Each row was made from one walk, in order. Every step used is in the known rows, and no mark comes twice. Write each row's walk.
In the rows, 128 means zero.
Known rows
Q H X: [175 108 113 117 105 125 109 180 100 113 160 150 124  95 135  80 127 155
 149  86 135 120 109 129 129 126 149 121 103 125 180 125 102 124 132 130
 148 152 136 108 124 110 127 105 129 129 106 128 100]
H X Y K S T D: [138 122 109 101 126 120 124 145 122 114  93 116  87 145 121 146 123  98
  92 129 183  76 137 146 129  96 167  95 105 143 110 141 106  88 121 105
 197 112 210 145 102  95 113 142 125 208 106 103  70]
A Y E D M: [143 139  83 115 128 139 125  96 124 115  33  98  96 159 124 145 155  84
  64 152 189 116 128 134  92 121 137 110 131 166 125 167  68  86 144  58
 141 149 175 160 156 129 113 124 147 186  85 121  87]
E D M S T: [139 146  93 112 113 131 145 130 138 168  73 135  90 200 139 152 154  94
 122 159 204 100 128 136 106  64 155  72 124 171 114 124  93  82 146  52
 170 167 248 113 140 111 153 129 126 194  80 135  92]
T S M D K B: [123 161  88 139 139 152 131 116 155 162  67 164 107 190 146 174 149 128
  76 150 211  88 122 122  99  91 133  52 123 177 109  83 115  71 169 114
 152 114 218 127 138  95 158 120 119 209 104 165 108]
D M: [138 144 113 130 114 128 138 122 115 133 100 149 126 138 125 117 142 121
 117 127 160 133 121 139 115 104 145 100 118 158 144 135 106  95 124  92
 141 128 160 123 152 117 149 113 133 153  93 123 105]
A Y: [136 127 107 137 124 118 114  94 107 100  90 134 131 105 143 119 121 114
 107 132 157 121 116 149 104 142 152 119 103 138 147 164 128 115 136  91
 146 118 136 124 139 119 124 101 131 159 101 135 108]
H X Y A: [168 100 106 113 138 102 126 154  94  51 138 122 146  98 116  97 113 157
 110 102 133 106 108 156 114 135 142 124 121 124 141 159 119 129  87  95
 149  93 114 110 110 116 105 141 138 174 115 125 105]
Y E D M: [148 151  94 117 119 140 133 115 130 130  59 108  91 163 119 143 157  92
  80 142 178 121 132 128 105 112 134 110 137 172 118 155  65  81 143  73
 143 151 189 157 155 122 121 130 144 173  93 119  89]
Y E D M S K B: [140 170  51 133 127 150 142 114 163 176  31 139  89 190 135 170 161 114
  63 163 217  79 141 110  93  99 123  69 131 184 104 114  76  59 185  98
 151 153 221 149 133 107 136 136 150 190  96 138 105]
Q L: [147 143 108 135 117 100 125 124 115 122 133 154 115  95 129 106 121 130
 163 112 153 134 120 141 118 124 150 140 109 129 145 143  72 101 142 108
 141 145 147 107 115 105 130 102 121 121 112 126 105]
Q H X Y E D: [185 111 109 105 120 131 107 166 110  96 105  93  91 120 120 113 144 119
  92 109 157 103 124 122 124 138 137 125 119 136 138 166  41  99 134  97
 154 160 150 147 107 122  95 137 141 162 108 111  78]
E D M: [140 143 107 109 110 136 130 123 125 136  80 136  98 170 124 136 156 103
 105 132 178 123 128 133 114 106 136  94 136 170 138 134  85  90 137  81
 145 146 182 137 147 116 137 112 132 174  90 126  89]
M D K: [150 153  82 141 125 142 124 117 134 134 100 128 122 150 152 133 137 126
  92 138 178  97 128 136 101 105 134  85 109 161 104 114  95  85 157 117
 149 177 174 120 135  93 155 136  95 164 106 150  94]
T S M: [118 147 125 123 128 133 142 112 117 132  95 165 116 152 122 144 140 116
 101 130 159 133 112 137 130 103 157  88 123 153 131 117 117  97 118  90
 167  80 188 120 162 108 151 115 132 191  99 145 105]
Q L X H: [166 117 116 122 113 104 116 157 104  95 161 149 106  87 123  85 115 127
 170  84 139 151 115 134 109 116 146 115 114 106 158  94  50 109 154 127
 152 150 133  94  93 114 126 104 134 119  97 116 112]
D T S K: [121 170 110 121 137 143 151 132 141 138  92 159 111 159 140 156 114 117
  89 145 173 102 145 121 134  88 167  77 114 145 114 105 138  94 158 123
 182  99 226 125 143  83 163 120 109 199 102 153 117]
X H Q: [162 126 145 124 110 126 108 136 126 127 125 178 129  93 123  88 114 122
 145  83 122 159  84 150 124 125 156 115  98 135 148 119 102 121 183 114
 139 126 116 104 115 115 129 136 128 141 108 113  72]
D K: [144 154  99 134 121 137 135 124 129 120 109 150 129 132 138 123 125 125
 111 126 155 113 131 141 109 121 135 100 117 149 121 128 113  96 156 127
 150 138 158 131 139  93 153 118 106 151 106 143 102]
H X Y E D: [166 121 101 106 124 124 110 144 113  97  92  94  96 133 119 121 137 111
  80 120 155  89 127 134 122 138 133 123 130 147 119 186  49  92 119  95
 155 140 155 149 103 122  92 133 140 170 113 108  85]
Q H X Y E: [186 110 114 125 127 122 115 168  97  89 127 104 123  83 117  90 128 138
 101 103 136 110 116 129 127 136 148 134  97 121 145 171  60 104 116 108
 150 136 123 134 108 123 106 141 144 140 111 105  95]
E B: [131 146 116 146  97 130 137 148 131 131 108 161 110 130 145 136 131 118
 143 124 154 114 142 129 115 130 137 111 118 156 130 151 130 103 164 127
 133 103 177 132 128 115 116  95 142 142 108 139 127]
E S M: [131 140 104 113 103 132 136 122 124 149  91 159 115 175 125 133 158 113
 118 132 170 130 107 132 124 115 134  91 142 163 134 129  89  95 117  70
 158 133 189 133 146 112 136 112 132 179  89 143  92]
K S: [134 141 100 133  98 105 127 112 121 128 102 141 119 127 136 127 120 117
 114 123 169 128 122 124 120 123 163 106 113 154 136 141 105 103 118 120
 165 160 180 137 119 113 133 126 126 147 110 138  78]
Y E S M D: [145 146  75 130 116 138 128 107 133 154  65 110 103 182 136 148 170 106
  76 151 190 109 111 123 107 102 133  92 131 178  99 134  55  76 123  56
 154 179 210 136 150 118 125 147 131 191  92 144  86]
A Y E S K: [142 152  61 123 127 141 128  97 130 117  40 117 113 153 140 144 136  99
  64 152 180 102 138 134  98 139 136 107 123 149 109 153  75  90 153  93
 158 146 179 160 137 107 116 129 132 190  96 139  89]
L X Y: [159 116 129 121 124 106 120 141  91  66 145 124 125  96 128 101 125 124
 123 106 143 115 122 132 124 127 142 104 109 119 142 143  77  94  93 117
 162 123 131 113  88 117 117 117 141 132 106 113 109]
K B: [132 148 123 151 111 122 121 125 137 145 112 170 117 123 141 138 125 136
 134 121 164 106 126 127 110 135 136 104 113 159 146 136 142  97 159 123
 137  98 175 125 123 112 128  92 144 146 119 140 130]
A Y K: [139 118  98 142 129 126 119  88 120 114  67 121 119  95 131 120 125 104
  96 133 154 119 121 158 100 141 137 135 101 146 131 186 124  99 149  86
 168 131 129 156 132 109  97 129 124 161 108 106 103]
S M D: [140 142  95 137 115 133 132 112 123 148 104 143 121 151 136 133 159 131
 105 135 171 110 104 133 121  99 136  86 113 168 120 115  99  86 129  78
 146 163 176 103 150 110 152 130 117 171  98 145 106]
L X H Q: [171 116 135 113 112 121 105 146 114  94 143 170 121  87 127  80 116 117
 153  74 123 156  85 139 118 121 152 111 105 121 154 100  80 113 170 128
 146 139 118  96  98 115 116 129 142 126 100 112  77]
A Y X H Q L: [167  94 124 118 115  87 106 122 117 121 117 180 121  87 125  68 111 118
 163  84 147 154  75 160 104 132 154 124  99 113 176 113  57 148 197  87
 133 152  92  97 100 112 107 114 120 146  94 121  69]
X H: [150 126 140 139 107 126 120 141 117 129 135 155 122 108 123 102 116 129
 133  97 129 146 115 144 117 125 146 103 108 138 147 117 115 121 161 112
 151 115 137 112 129 118 143 121 122 149 105 122 114]
Y X H Q: [167 102 154 123  99 107 114 138 124 137 136 187 127 106 127  73 114 122
 148  75 122 151  78 153 119 128 147 100 105 135 168  98 102 151 192 103
 145 132 112 105 120 112 116 132 125 151 101 125  75]
X H Q L: [167 129 127 120 116 106 110 139 123 126 133 183 118  79 117  80 113 128
 178  81 134 164  86 151 120 119 158 138  99 120 152 119  54 114 188 109
 132 148 110  93  95 109 126 125 123 124 109 108  68]
S M: [133 143 113 128 109 131 145 119 118 136 111 170 128 133 121 124 147 129
 126 123 148 127 104 139 130 115 136  99 121 156 138 129 118  96 126  86
 147 121 156 116 155 109 150 110 130 157  98 138 115]
H Q L X: [168 129 103 109 120  96 111 134 107  82 147 164 111  74 134  84 121 119
 181  88 144 143  97 133 117 118 152 142 108 111 154 120  40  94 146 128
 141 168 132  91  85 103 106 106 142 100 105 118  79]

Write each row's walk
[188  89 115 112 135 108 123 176  92  48 151 122 141  85 118  88 119 165
 122  90 134 121 104 143 117 136 147 126 109 113 160 138 111 136 102  97
 148 109 108 112 115 117 110 146 139 165 111 128  98] | Q H X Y A
[132 153  95 132 133 131 139 108 121 150  84 124 103 163 135 145 156 101
  74 149 193 123 123 127 111  77 162  75 115 165 119 108  91  84 129  86
 170 117 205 116 164 113 151 139 145 180  84 131  89] | T D M S
[128 156 141 123 124 134 134 125 125 121 117 140  93 142 139 161 126  97
 126 134 165  97 141 143 121 101 166  98 103 146 115 115 145  99 156  96
 164  77 225 113 157  97 148 106 134 191 103 138 112] | S T D
[161 115 128 126 108 120 115 153 105  94 154 144 115 100 128  93 118 123
 143  88 129 144 116 132 110 121 142  98 115 120 155  97  90 113 146 128
 159 131 141 104 111 117 127 110 139 132  97 122 118] | L X H
[124 171 114 132 130 151 135 133 157 142  91 165  95 169 147 178 127 111
 113 144 197  72 148 132  99 104 140  72 113 159 110  93 153  82 197 126
 149  77 233 132 140  85 154  96 130 199 107 155 119] | S T D K B
[155 100 150 138  94 106 126 144 116 141 146 164 121 122 129  87 115 129
 135  90 130 137 107 146 112 129 136  85 116 135 169  94 114 155 170 102
 157 123 133 114 134 116 129 114 118 160  97 135 116] | Y X H
[125 171  96 138 135 146 138 127 161 161  81 156  92 183 154 183 135 109
 100 158 215  70 142 126  94  86 147  58 113 166 100  88 138  76 194 112
 165  98 252 122 136  88 157 114 132 201 101 158 112] | M S T D K B
[162 124  66 105 131 125 127 142 116 136  65  93 100 174 118 121 161 110
  58 145 193  95 116 128 112  88 142  86 133 164 115 163  25  77 104  68
 167 170 180 135 113 127 116 155 145 181  88 107  71] | H X Y E D M S
[131 157  82 127 141 151 137 112 135 142  77 142 114 183 141 155 150 119
  69 148 193 104 118 134 108  82 142  62 121 167  96  90  92  77 144 100
 163 143 200 121 155  91 168 141  99 207  96 159  89] | T S M D K
[186 123  85 101 130 149 116 170 124  96  94 101  99 141 125 118 143 121
  78 117 170  93 130 125 112 128 126 107 123 138 123 143  38  90 156 116
 154 174 152 155 109 103 117 142 118 169 102 123  69] | Q H X Y E D K
[123 172  77 136 135 149 143 116 151 171  63 162 100 178 141 171 153 123
  72 154 213  85 139 117 104  89 139  53 115 172 117  76 117  69 177 119
 157 100 218 124 145  98 160 121 148 196  94 144 112] | T D M S K B
[142 150  62 135 112 124 125 110 139 138  79 124 116 165 150 141 132 118
  78 141 203 103 126 121 103 100 151  76 113 167 103 111  81  83 141 124
 164 209 197 137 118  97 152 150  97 168 104 153  62] | M D K S
[134 156  89 119 105 125 145 131 143 137  88 151 112 168 142 147 116 106
 129 143 191  96 136 137 108  91 162  82 112 155 109 121 120  91 152 109
 169 171 229 133 119  90 162 124 101 178  99 150  81] | D K S T
[139 154  76 125 109 128 136 125 148 147  82 134 108 184 152 154 126 109
 113 152 208  82 133 134 101  78 160  70 107 164  95 109 106  83 152 100
 168 203 240 125 117  91 163 140  92 189  97 156  75] | M D K S T
[135 142 121 115 101 124 129 137 131 144 102 145 102 176 143 144 129  98
 151 138 175 108 134 141 113 105 155 100 124 153 124 140 114 102 138  73
 166 137 234 125 126 108 133 108 121 185  97 141  98] | E S T
[175 114 121 106 132  91 109 142  96  67 146 147 121  72 122  80 121 123
 158  88 146 133  98 138 128 123 151 130  99 103 149 140  26  91 119 116
 147 150 105  96  59 112 105 121 140 113 107 100  72] | H Q L X Y
[129 158 119 130 127 129 137 118 129 141 105 131  90 158 146 163 135  94
 110 150 184  95 136 135 115  81 173  83 102 152 104 109 129  92 152  86
 181 100 246 105 155 100 151 126 136 195  96 142 105] | M S T D
[135 139 113 155 117 129 123 116 148 155  88 158 106 114 131 138 129 125
 123 124 162 103 132 136 106 136 123 119 110 166 132 158 139  85 172 117
 158 109 166 156 117 105 103 115 139 150 124 115 123] | Y K B
[142 143  81 120 116 129 134 115 130 162  70 124  97 185 135 137 163 102
  88 149 198 121 120 125 105  84 145  77 133 176 123 129  67  83 132  70
 167 172 204 125 143 119 141 138 135 174  84 130  81] | E D M S
[134 141  76 131 105 122 131 106 129 154  85 137 115 165 137 142 156 125
  92 139 195 110 103 121 120  93 150  75 116 175 116 109  86  81 116  84
 158 194 196 118 135 111 151 145 117 177  96 150  78] | K S M D
[126 158 128 114 125 143 143 127 124 131  93 140  97 166 127 157 143  93
 113 143 182 108 138 143 116  79 161  84 112 157 123 104 129  88 144  79
 155  88 223 118 170 104 161 110 138 200  85 128 105] | S T D M
[126 145 106 133 133 135 129 106 123 144  90 140 109 167 138 152 152 119
  84 140 182 116 110 132 121  86 154  75 116 166 113 103  99  86 120  82
 164 129 203 109 156 109 151 137 119 202  99 151  98] | T S M D
[147 136  90 125 125 130 112  91 123 102  50  93  92 135 137 145 139  84
  73 145 173 109 129 135  94 147 138 129 124 156 116 183  79  96 156  74
 148 145 171 159 143 124  94 120 144 177 103 130  92] | A Y E D
[143 153  73 132 125 150 140 117 136 144  90 145 125 169 140 138 157 129
  89 142 184  98 113 136 108  92 124  72 119 168 104  99  92  76 151  97
 147 175 177 117 149  92 167 138  98 178  94 154  95] | S M D K
[127 143  92 123  99 117 145 113 124 142  91 163 122 149 122 132 143 122
 112 128 174 129 103 126 129 109 151  89 124 162 134 125 103  93 113  94
 160 155 179 130 139 110 150 124 129 164  95 144  83] | K S M
[128 150 124 103 143 140 152 132 135 130  60 121  87 186 115 170 148  89
  59 156 188 109 121 115 139  86 158  81 134 159 102 147  82  78 125  59
 182  95 231 148 140 110 132 135 135 226  91 137  98] | X Y E D T S M
[141 151 110 140 118 126 134 135 140 154 117 128 111 153 155 138 130 121
 113 146 180  97 124 115 127  82 158  89 108 162 117 130 126  93 148  90
 160 170 222 106 133 102 146 127 108 167 100 151 120] | M D T
[141 159  71 139 121 133 144 113 130 150  96 152 125 141 142 129 136 134
  97 140 168 102 129 132 117 102 143  83 109 154 113 113 101  87 151 117
 170 157 178 111 134  95 159 140 118 158 103 142 104] | M S K
[125 162 106 127 135 140 137 114 124 121  91 159 117 140 135 147 118 122
  88 130 159 112 143 138 124 113 157  88 111 143 118 107 120  95 148 135
 172  92 186 126 143  91 154 122 116 189 111 142 104] | T S K
[132 168  94 125 137 146 146 122 141 138  90 135  97 176 150 166 134  96
  92 157 196  86 141 140 102  76 157  68 109 154  89  95 118  82 172 104
 178 117 239 117 153  82 167 134 114 200  92 152  95] | M S T D K
[160 116 124 131 140 104 135 126 103  57 122 122 142  97 120 117 115 142
 107 114 138 125 116 151 109 138 144 123 115 132 126 156 127 122 103  82
 150  85 124 120 125 117 115 148 139 172 116 132 107] | X Y A
[132 145 109 124  97 110 138 127 131 139 101 151 109 150 138 142 114 108
 144 136 179 105 130 135 119  98 172  97 106 152 123 135 128 100 134  95
 169 159 224 124 119 104 148 118 118 170 103 142  91] | K S T
[125 154 125 134 138 128 130 127 135 147  99 124 100 169 154 158 123 106
  85 151 189 109 131 115 126  73 181  79 110 158 110 119 126  95 137  96
 181 121 249 115 141 102 146 129 112 202 104 156 109] | M D T S
